What can hang from each mark:
fova: bezati
dubeg: netu
netu: bezati dubeg setel soseser
tivafor: setel
soseser: dubeg
bezati: fova netu zenob
zenob: dubeg

Every row comes from one small tree of marks. Brackets hold a mark, then the marks that hang from it, in alphabetical order. Every link used is in the known rows. Which tree was each row made from?
Known rows:
[netu [bezati zenob] setel soseser]: [-0.213  0.539  0.641 -0.597  0.277 -0.554 -0.616  1.343 -1.716  0.646
 -0.732 -1.263 -0.417 -1.369  1.326 -1.619  0.994  0.030 -1.698  0.558
 -1.018  1.269 -0.854  1.869]
[bezati [netu dubeg setel soseser] zenob]: [ 5.563  0.541  0.207 -0.318  0.990 -0.361 -0.929  1.049 -1.717  1.461
 -0.988 -2.017 -0.681 -1.113  2.819 -1.491 -0.034 -2.032 -0.987  0.421
 -1.683  0.088 -0.065  2.478]
[dubeg [netu soseser]]: [ 0.346 -0.125  0.694  0.167 -0.044 -0.359 -1.235  0.319 -0.489  2.546
 -0.363 -0.071 -1.560 -0.267  1.189 -0.571  0.035 -1.432 -0.620  0.937
 -0.113  1.397  0.337  0.924]
[netu bezati dubeg setel soseser]: [ 4.240 -0.327  0.998  0.574  0.231 -0.866 -1.070  1.473 -2.449  0.914
 -1.622 -0.084 -0.177 -1.404  1.904 -0.921  0.987 -0.551 -1.639  1.690
  0.244  1.453 -1.372  1.438]
[dubeg [netu bezati]]: [-3.323 -0.488  0.072  0.212 -0.707 -1.227 -1.143  0.438 -0.125  2.498
 -0.623  0.378 -1.164 -0.499  0.793 -0.782 -0.049  0.947 -0.744  0.483
  0.914  1.616  0.197 -0.543]
[dubeg netu]: [-1.838 -0.271 -0.375  0.238 -0.329 -0.420 -0.957  0.050  0.177  2.324
 -0.044  0.311 -1.289  0.108  0.874 -0.306 -0.283 -0.251 -0.397  0.508
  0.297  0.976  0.651 -0.088]
[fova [bezati [netu setel soseser] zenob]]: [ 1.491  1.383  0.704 -0.895  0.851 -0.262 -1.390  1.230 -0.986  1.077
 -1.342 -1.039 -0.280 -1.200  3.060 -1.737 -1.671 -0.321 -2.257 -0.578
 -2.017  0.576  0.064  2.438]
[bezati fova [netu setel [soseser dubeg]]]: [ 2.070  0.327  0.232 -1.058  1.892  0.972  0.285  0.007 -1.262  1.632
 -2.491 -1.552  1.197 -1.225  2.430 -0.362 -3.106 -2.816 -0.108  0.657
 -2.202  0.128  1.235  2.610]
[tivafor setel]: [-0.160  0.279  0.657 -0.364  1.037 -0.982  0.081 -1.091  0.103  0.249
 -0.195  0.664 -0.080 -0.282  0.563 -0.268 -0.723 -0.340 -0.248  0.647
  0.056  1.678  0.126 -0.377]
[fova [bezati [netu soseser] [zenob dubeg]]]: [ 3.070  1.623  1.518 -0.387  1.905 -0.413  0.397  0.164 -0.127  0.396
 -1.465 -1.325 -0.084 -0.982  2.415 -1.304 -2.111 -1.837 -1.408 -2.039
 -1.569 -1.913 -0.389  1.248]
[zenob [dubeg netu]]: [-0.496 -0.146  0.079  0.940  0.854 -0.409  0.566 -0.391  0.052  1.910
 -0.884  0.789 -0.973  0.069  1.044 -0.080 -0.338 -2.129 -0.359  0.423
  0.629 -0.778  0.525 -0.185]
[fova [bezati netu]]: [ 0.110  0.691  0.392 -0.263  0.252 -0.486 -0.901  0.262  0.434  0.704
 -1.220  0.377  0.197 -0.410  1.662 -0.483 -2.410  0.849 -0.992 -1.342
 -0.444  0.002  0.372 -0.073]
[bezati fova [zenob dubeg]]: [ 0.612  0.436 -0.754 -1.410  1.563 -0.272  1.531 -0.526  0.034 -0.887
 -0.127 -2.490 -0.359 -0.417  0.956 -0.598 -1.785 -1.943  0.182 -1.909
 -1.292 -2.399  0.533  1.121]
[bezati fova [netu dubeg]]: [ 4.278 -0.769 -0.842 -0.992  0.492 -0.931 -0.683  0.045 -0.332  0.566
 -1.016 -1.899 -0.384 -0.442  1.927 -0.337 -2.628 -1.210  0.837 -1.076
 -0.845 -0.795  1.141  0.880]
[bezati fova [netu soseser] [zenob dubeg]]: [ 3.244  0.092  0.259 -1.592  1.846 -0.390  0.949 -0.205 -0.274  0.134
 -1.305 -2.778 -0.652 -0.812  1.936 -0.903 -2.497 -3.390  0.746 -1.982
 -2.317 -2.360  1.137  2.363]
[netu [bezati fova zenob] dubeg setel]: [ 1.436  0.058 -1.159 -1.400  0.337 -1.238 -0.723  1.038 -1.723  0.113
 -0.609 -2.822 -0.685 -1.479  2.325 -1.588 -0.984  0.355 -1.306 -0.465
 -0.897  0.409 -0.368  1.602]
[zenob [dubeg [netu [bezati fova] setel]]]: [-2.297 -0.979 -0.594 -0.203  0.609 -1.169 -0.101  0.457 -1.125  2.023
 -2.412  0.510 -1.022 -0.813  2.514 -0.776 -1.611 -1.451 -1.063  0.594
  0.289  0.363  1.165  1.158]
[fova [bezati [zenob [dubeg netu]]]]: [-1.728  1.583  0.200  0.079  1.254 -0.911  0.077 -0.178  0.392  1.553
 -0.324 -0.658 -1.235 -0.612  2.207 -1.322 -1.639 -0.613 -2.266 -1.355
 -0.262 -0.998 -0.251 -0.037]
[dubeg [netu [bezati fova] setel soseser]]: [-1.404 -0.910  0.069 -0.988 -0.345 -1.142 -1.921  1.178 -1.761  2.845
 -1.874 -0.262 -1.589 -1.134  2.592 -1.216 -1.191 -0.841 -1.336  1.175
 -0.342  2.443  0.979  2.226]
[bezati [zenob [dubeg [netu setel]]]]: [-1.507  0.495 -0.665  0.411  1.196 -0.254  0.445  0.209 -0.677  2.101
 -0.648 -0.290 -1.279 -0.354  2.203 -1.062  0.191 -2.201 -1.468  0.688
 -0.562 -0.521  0.521  1.287]
[bezati netu]: [ 0.529 -0.323 -0.126 -0.117  0.079 -0.214 -0.251  0.146  0.285  0.939
 -0.744  0.002  0.026 -0.020  0.676 -0.117 -0.992 -0.494  0.672 -0.521
 -0.545 -0.266  0.956  0.258]

Write each row's tree:
[-1.365 -0.401  0.864  0.364 -0.440 -0.909 -1.709  1.285 -1.683  3.140
 -1.633  0.816 -1.310 -1.028  2.042 -1.220  0.587 -0.390 -1.752  2.032
  0.229  2.742  0.136  1.499] -> [dubeg [netu bezati setel soseser]]
[-1.213  0.145 -0.632 -1.179  1.311 -0.886  1.013  0.444 -1.159 -0.376
 -1.412 -1.510 -0.144 -1.161  1.826 -1.167 -1.226 -1.006 -0.957 -0.757
 -0.994 -1.217  0.222  1.599] -> [netu [bezati fova [zenob dubeg]] setel]
[ 5.824  0.021  0.644  0.503  0.634 -0.028 -0.883  0.992 -2.097  0.691
 -1.109 -0.159 -0.388 -0.885  1.945 -0.470  0.851 -1.827 -1.305  1.795
 -0.209  0.838 -0.816  1.830] -> [netu dubeg setel soseser]
[ 1.682 -0.077  1.219  0.781  1.116 -0.379  0.333 -0.128 -0.577  2.149
 -1.174  0.418 -1.158 -0.330  1.392 -0.275 -0.100 -3.116 -0.598  0.811
  0.201 -0.336  0.207  0.909] -> [zenob [dubeg [netu soseser]]]
[ 0.941  0.569 -0.468  0.122  1.626  0.002  1.167  0.227 -0.564  0.700
 -1.434 -0.492  0.110 -0.471  1.993 -0.876 -0.599 -2.288 -0.343 -0.306
 -1.439 -1.772  0.779  1.570] -> [bezati [netu setel] [zenob dubeg]]
[-4.829  1.250 -0.445  0.026  1.087 -0.186  0.052  0.231 -0.979  3.208
 -0.830 -1.722  0.105 -1.479  1.838 -1.509 -0.565  0.157 -2.011  1.117
 -0.568  1.369 -0.298  0.595] -> [soseser [dubeg [netu [bezati zenob] setel]]]
[ 4.435 -0.246  1.302  0.366  0.148 -1.018 -0.690  0.915 -1.562  0.629
 -0.938 -0.784 -0.186 -1.208  0.949 -0.658  0.587 -0.293 -0.845  0.403
  0.463  0.735 -1.530  0.356] -> [netu bezati dubeg soseser]
[-3.979  0.426  0.352  0.535  0.659 -0.171  0.274 -0.280 -0.167  3.059
 -1.006 -0.513  0.487 -0.973  0.727 -0.508 -1.016  0.207 -0.922  0.776
  0.428  1.066 -0.309 -0.859] -> [soseser [dubeg [netu bezati]]]
[ 3.544 -0.122 -1.406 -1.758  0.762 -1.001 -0.622  0.061 -0.202  0.444
 -0.142 -3.570 -0.908 -0.741  2.034 -1.073 -2.605 -0.882  0.524 -2.122
 -1.731 -1.309  0.794  1.295] -> [bezati fova [netu dubeg] zenob]
[ 6.010  0.721  1.093  0.329  0.901 -0.465 -1.773  1.208 -1.704  1.307
 -2.251  0.234 -0.158 -1.303  3.650 -1.011 -1.597 -0.963 -2.196  0.373
 -0.749  0.748 -0.506  1.760] -> [fova [bezati [netu dubeg setel soseser]]]
[ 0.061  0.871  1.250  0.350  1.247  0.570  0.590  0.657 -1.850  1.351
 -2.064 -0.360  1.639 -1.672  1.228 -0.582 -0.086 -0.853 -1.430  1.840
 -0.329  1.210 -1.115  1.242] -> [netu bezati setel [soseser dubeg]]
[ 2.143  0.813  0.980  0.260  1.802  1.350  0.452  0.182 -1.213  2.096
 -2.296 -0.505  1.491 -1.102  1.868 -0.297 -1.270 -2.533 -0.479  1.374
 -1.496  0.321  0.376  1.844] -> [bezati [netu setel [soseser dubeg]]]
[-1.184 -0.444  1.156  0.127 -0.460 -1.124 -1.285  0.873 -0.865  2.863
 -0.883  0.141 -1.377 -0.827  1.161 -0.915  0.214 -0.178 -1.013  0.774
  0.530  1.995 -0.081  0.475] -> [dubeg [netu bezati soseser]]
[ 1.549 -0.153  0.705  1.012  1.243  0.009 -0.121  0.457 -1.383  2.540
 -1.919  1.153 -1.100 -0.480  2.291 -0.453  0.310 -3.416 -1.321  2.004
 -0.039  0.486  0.392  1.918] -> [zenob [dubeg [netu setel soseser]]]
[ 1.475  1.049  1.108  0.361  1.769  1.386  0.653  0.148 -1.551  0.970
 -1.440 -0.469  1.479 -1.087  1.242 -0.211 -0.311 -2.053 -1.120  1.895
 -1.013  0.661 -0.566  1.763] -> [netu setel [soseser dubeg]]
[ 3.575  0.413 -0.693 -0.391  0.612 -0.686 -0.302  0.179 -0.176  0.854
  0.120 -2.488 -0.620 -0.567  1.585 -0.993 -0.785 -0.603  0.056 -1.297
 -1.095 -1.015 -0.062  0.482] -> [bezati [netu dubeg] zenob]
[ 1.776  0.143 -0.452 -2.102  0.762 -0.193 -0.895  0.834 -1.146  0.861
 -1.115 -2.543 -0.806 -0.963  2.599 -1.344 -1.985 -1.921 -0.202 -0.659
 -2.710  0.238  1.610  3.371] -> [bezati fova [netu setel soseser] zenob]
[ 3.576  0.432  0.582 -0.166  0.439 -0.937 -0.802  1.514 -2.308  0.795
 -0.772 -1.893 -0.604 -1.652  2.076 -1.640  1.100 -0.209 -1.932  0.657
 -0.593  1.095 -1.569  1.803] -> [netu [bezati zenob] dubeg setel soseser]
[ 0.161  1.788  0.525 -0.122  1.604 -0.392  0.924 -0.187  0.193 -0.881
 -0.443 -0.871  0.068 -0.689  1.439 -0.907 -1.434 -0.174 -1.867 -1.919
 -0.562 -2.028 -0.982  0.048] -> [fova [bezati [zenob dubeg]]]
[-1.019  0.125 -0.280 -1.282  1.168 -1.120  1.405 -0.122 -0.344 -0.777
 -0.732 -2.410 -0.169 -0.919  0.843 -1.007 -1.599 -0.615 -0.077 -1.997
 -0.780 -1.870 -0.041  0.641] -> [netu [bezati fova [zenob dubeg]]]
[ 3.328  0.428 -1.000 -0.187  0.767 -0.479 -0.601  0.806 -1.039  1.127
 -0.567 -1.795 -0.568 -0.745  2.480 -1.211 -0.486 -0.971 -0.801 -0.063
 -1.223 -0.219  0.199  1.534] -> [bezati [netu dubeg setel] zenob]
[-0.551  1.596  1.339 -0.540  1.519  0.199  1.117 -0.036 -0.840  0.952
 -0.449 -3.013  1.153 -1.644  0.445 -1.103 -0.270 -0.277 -0.957 -0.306
 -1.090  0.006 -1.600  0.659] -> [netu [bezati zenob] [soseser dubeg]]
[-4.033  0.557  0.047  0.744  0.741  0.007 -0.011  0.244 -1.031  3.467
 -1.746  0.200  0.590 -1.148  1.710 -0.736 -0.665 -0.030 -1.745  1.932
  0.345  1.813 -0.033  0.166] -> [soseser [dubeg [netu bezati setel]]]
[-4.129  0.270 -0.472 -0.417 -0.403 -1.452 -0.858  0.381 -0.009  2.390
  0.327 -1.522 -1.586 -0.732  1.041 -1.523  0.027  1.240 -1.136 -0.513
  0.054  1.097 -0.068 -0.149] -> [dubeg [netu [bezati zenob]]]
[ 0.860  0.694  0.687  0.058  1.380 -0.413  0.386 -0.122 -0.383  2.023
 -0.282 -1.350 -1.626 -0.540  1.554 -1.160  0.047 -3.019 -0.940 -0.167
 -0.697 -0.720  0.020  1.257] -> [bezati [zenob [dubeg [netu soseser]]]]
[-4.633  0.786 -0.763 -1.553  1.011 -0.684  0.232 -0.482 -0.052  2.408
 -0.369 -3.597 -0.283 -1.396  1.547 -1.371 -2.792  0.083 -0.733 -0.994
 -1.008  0.354  0.335  0.360] -> [soseser [dubeg [netu [bezati fova zenob]]]]
[ 5.803  0.072 -0.241 -1.917  0.964 -0.880 -0.799  0.311 -0.837  0.668
 -0.349 -3.952 -1.130 -1.051  2.407 -1.256 -2.301 -2.089  0.298 -1.620
 -2.170 -0.893  0.596  2.303] -> [bezati fova [netu dubeg soseser] zenob]
[ 0.510 -0.666  0.490 -1.305  0.087 -0.696 -1.007  1.161 -1.841  0.321
 -1.832 -0.539 -0.305 -1.216  1.706 -0.967 -0.902 -0.567 -0.877  0.629
 -0.739  1.530  0.329  2.329] -> [netu [bezati fova] setel soseser]
[-2.621  0.716 -0.350  0.659  1.163  0.790  0.035 -0.181 -0.672  3.139
 -1.266  0.152  0.402 -0.684  1.692 -0.398 -0.883 -1.243 -1.441  2.095
 -0.227  1.185  0.428  0.602] -> [soseser [dubeg [netu setel]]]
[ 1.787  1.740  1.464  0.129  1.936  0.944 -0.249  0.406 -1.112  1.690
 -2.690 -0.109  1.657 -1.483  2.803 -0.677 -2.656 -1.194 -2.111  0.573
 -1.419  0.527 -0.254  1.706] -> [fova [bezati [netu setel [soseser dubeg]]]]
[ 1.032  2.420  1.314 -0.802  2.196  0.475  0.296 -0.164 -0.057  1.300
 -1.052 -2.692  1.214 -1.503  2.085 -1.286 -2.959 -0.777 -1.599 -1.559
 -2.252 -0.669 -0.689  0.957] -> [fova [bezati [netu [soseser dubeg]] zenob]]
[ 4.438 -0.805  0.708 -1.036  0.161 -1.309 -0.957  0.752 -1.580  0.172
 -1.101 -1.994 -0.574 -1.326  1.496 -0.803 -1.173 -0.667 -0.317 -0.308
 -0.191  0.525 -0.694  1.208] -> [netu [bezati fova] dubeg soseser]
[ 0.235  0.379  1.128 -1.233  1.347  0.168  0.757 -0.179 -1.082  0.497
 -1.494 -2.198  1.237 -1.618  0.797 -0.436 -2.316 -0.949 -0.102 -0.319
 -0.875  0.159 -0.463  0.968] -> [netu [bezati fova] [soseser dubeg]]
[ 1.218  0.207  0.737 -1.431  1.376 -1.000  1.043  0.156 -1.015 -0.446
 -1.097 -2.774 -0.428 -1.301  1.183 -1.210 -1.230 -1.829 -0.303 -1.673
 -1.240 -1.513 -0.263  1.633] -> [netu [bezati fova [zenob dubeg]] soseser]
[-0.992  0.566  0.280  0.060  1.106 -0.938  1.482  0.024 -0.279 -0.134
 -0.515 -1.271  0.150 -0.803  0.285 -0.845  0.172 -0.406 -0.547 -1.244
 -0.220 -1.694 -0.887 -0.092] -> [netu [bezati [zenob dubeg]]]
